Each row was made from one small tree. Brackets hold a mark, then the marks that hang from it, in alphabetical order. Every link used is in the known rows. Write each row's tree.
Known rows:
[zemub [pabulo [niti [fefo nupam]] [rura mobub]]]: [-14.3  29.0 -12.6 -31.8  54.2   2.7  43.1  42.6  12.1  16.9  56.5  33.7
  35.2  -5.6  35.2 -30.7 -22.4 -26.1 -14.1]
[zemub [pabulo niti rura savi]]: [-11.9  -1.2 -34.2 -33.4  37.4 -30.3  37.4  -6.0  26.8  49.8  35.2   3.5
  -1.2   5.0  30.8 -44.3 -39.4 -12.2  20.6]
[rura mobub pabulo]: [ -9.7  11.9 -10.1   4.9  12.3  18.5  26.9  11.9   6.7  23.0 -13.8 -11.7
  38.2 -13.5  -2.6 -33.9  -6.5  10.3   2.6]
[niti fefo]: [-18.3  22.4   2.0  27.4  10.4  -9.5  20.3   1.1 -19.8   9.0 -10.7  11.7
  19.0  -5.1  16.4 -19.6   9.6  -8.9  -2.6]
[divit nupam]: [-14.9  35.0   3.3  -7.5  24.2 -12.6  21.0  -3.3 -14.5  35.8 -32.1  -2.2
  11.9   9.9   4.9 -53.7 -16.7  -6.5  -4.7]
[niti [fefo nupam rura]]: [-16.3  20.2   0.3  21.3  35.9 -10.4  37.0  11.6 -12.0 -14.8 -27.2   2.8
  37.8   8.0  23.5 -21.4  -4.1 -10.8 -19.3]
[rura mobub [pabulo savi]]: [ -6.6  -0.7 -14.7   4.5  23.5  17.3  36.9  -1.4   8.9  44.4 -19.5 -23.1
  31.4  -7.1  -2.3 -17.5 -12.2   7.7   8.3]
[divit [nupam [fefo [rura mobub [pabulo savi]]]]]: [-10.1  11.7 -21.1 -15.0  40.1  27.6  52.0   8.3   6.8  33.5 -45.8 -22.6
  37.9  10.8  -4.4 -31.7 -27.8   9.6 -21.6]
[pabulo [niti fefo] rura]: [-21.3  30.5 -25.1  -0.9  30.5 -12.7  29.9   6.3  -1.4  18.4  35.5  18.3
   7.2  -4.4  37.0 -30.4  -1.0  -8.8  10.0]
[fefo [rura pabulo]]: [-16.2   2.5 -19.3  13.6  12.3  -2.8  26.8  -2.0  17.1  -0.8 -37.2 -22.7
  31.1  -2.2  10.2 -41.8 -17.8  15.5  -0.3]
[mobub rura]: [-15.2  23.2  -4.8  28.6  14.6 -33.1  22.1 -22.3 -12.4  18.9 -19.1 -12.3
  20.1   8.6   9.4 -34.5  -8.3   1.7  13.2]
[pabulo [niti [fefo [nupam divit]]] [rura mobub] savi]: [ -5.0  34.3 -35.8  -6.5  63.1  -9.6  63.8   1.7  -9.3  33.3  28.5   8.6
  35.3   3.1  19.6 -24.9   6.2 -21.9  -5.0]
[mobub [rura [pabulo [niti fefo] savi]]]: [-36.9  23.4 -27.3  11.4  33.3  -5.3  36.3 -15.7   3.5  35.3  -1.5  -3.7
  17.9   8.2  33.9 -12.1   3.9   7.6  -3.8]
[nupam divit [fefo [rura mobub [pabulo savi]]]]: [  0.0  -1.2 -46.0  16.7  16.6   2.4  58.7 -15.5   4.4  12.3 -40.8 -27.2
  49.8   0.0 -15.7 -37.6  -2.1  11.7 -12.1]
[nupam divit [fefo [rura [pabulo niti savi]]]]: [-16.3   2.5 -65.9  -2.5  15.3 -21.2  59.2 -30.5  13.1  15.7 -32.6 -17.9
  26.8  12.3   6.6 -61.6   4.4  15.9 -12.0]
[fefo rura]: [ -9.1   8.3 -12.1  27.1  12.9 -27.6  32.1 -18.4   1.3   4.2 -25.1 -16.5
  22.7   7.0   7.3 -38.7 -21.3   0.0  11.8]
[divit [nupam [fefo [rura mobub pabulo]]]]: [-12.5  25.6 -15.6 -13.4  28.0  28.5  41.2  21.5   4.6  12.8 -39.7 -11.6
  44.6   3.2  -4.3 -47.9 -22.9  12.0 -27.4]
[rura mobub]: [ -2.5  18.3  -1.7  19.6  12.6  -6.4  31.8  -3.4  -9.0  28.6  -2.5  -5.6
  30.0  -4.4  -4.5 -31.5 -10.5  -5.7  14.7]
[zemub [pabulo [niti [fefo nupam]] rura]]: [-21.6  24.0 -16.5 -36.0  48.5 -11.7  33.0  35.7  12.4   8.9  39.2  34.5
  21.6  -1.1  46.6 -43.3 -16.8 -21.2 -17.4]

Which tree is each row?
[  6.5   3.9 -17.0   4.2  40.1  -2.7  40.9  -2.9   2.4  46.8  12.7 -19.0
  20.1  -4.7   4.4 -11.5 -25.9  -7.9  30.6] => [pabulo [rura mobub] savi]
[-10.3   7.1 -37.4 -15.5  37.5 -26.7  41.4 -17.8  11.4  50.8  20.1  -9.6
  -3.7   7.3  26.5 -36.6 -21.1  -3.8  29.8] => [pabulo niti rura savi]
[-16.4  21.0 -22.7  27.9  38.9  -8.9  61.7 -20.1   1.3  34.1  22.0  -4.0
  26.3  12.0  18.0  -0.7 -18.6 -13.4  10.8] => [pabulo [niti [fefo [rura mobub]]] savi]
[-28.5  13.2 -34.8  -2.1  29.4 -17.2  37.3 -27.6  14.3  47.3  -9.6 -20.1
  14.5  13.6  23.1 -34.5  -9.8  14.5  10.6] => [mobub [rura [pabulo niti savi]]]
[-15.0   5.0 -36.3   1.1  33.4   3.1  57.6 -16.8  27.7  40.3   1.0 -26.8
  31.4   7.7  10.5 -27.3 -28.8  10.6  12.6] => [fefo [rura mobub [pabulo niti savi]]]
[-23.0  21.9 -21.8 -18.3  29.5 -17.5  26.1  17.4  14.4  15.9  50.3  30.8
   9.1  -7.8  40.6 -37.5 -20.5 -17.1   2.9] => [zemub [pabulo [niti fefo] rura]]
[-14.9   5.9 -12.9  28.9  33.4  24.5  45.4   3.2   8.3  16.9 -15.2 -18.6
  43.2  -4.4   9.5   9.0 -15.2   3.0  -4.2] => [niti [fefo [rura mobub [pabulo savi]]]]
[ -9.1  16.5 -23.9  22.0  48.7  12.7  59.4   3.8  -2.3   2.3 -34.8 -16.6
  63.8   0.4   2.4 -13.3   3.7  -5.5 -29.4] => [niti [fefo [nupam divit] [rura mobub [pabulo savi]]]]
[-12.9  14.7 -22.9 -15.3  47.5  -2.7  46.5  11.0  16.3  45.5  61.2  18.4
  17.6  -4.7  29.6 -10.1 -31.1 -23.2  11.1] => [zemub [pabulo [niti fefo] [rura mobub] savi]]
[ -2.2  12.0 -40.5  18.7   5.0   3.3  48.7  -2.9   3.1 -10.1 -36.3 -15.5
  56.1  -6.4 -15.2 -53.3   4.2  14.0 -18.1] => [nupam divit [fefo [rura mobub pabulo]]]
[-15.1  23.2 -17.4   9.3  56.4  -5.2  68.4  -2.2  -1.2  26.8  10.8  -0.2
  37.6  18.5  23.9  -6.8 -15.1 -17.5  -7.2] => [pabulo [niti [fefo nupam [rura mobub]]] savi]
[ -9.7   5.5 -44.7  13.8  -1.0 -10.7  38.1 -10.0   2.5 -17.3 -53.0 -14.6
  42.0  -2.7  -4.3 -64.2   9.7  18.2 -20.8] => [nupam divit [fefo [rura pabulo]]]
[ -2.4  13.9 -33.9 -11.6  44.6 -11.1  51.6 -10.6  11.8  59.4  38.1  -9.8
  11.4   2.9  15.6 -24.7 -26.7  -6.9  33.3] => [pabulo niti [rura mobub] savi]
[ -9.3   8.7 -15.1  18.2  18.1  12.6  36.7   4.1  16.8   6.7 -19.0 -23.7
  46.1  -6.2  -1.1 -29.0 -23.0  11.9   3.6] => [fefo [rura mobub pabulo]]
[-10.6  13.2 -28.9   5.7  26.4 -13.2  39.8  -0.8   7.1 -14.9 -55.8 -20.2
  51.6   3.5   3.7 -62.5   0.6   8.7 -24.7] => [fefo [nupam divit] [rura pabulo]]
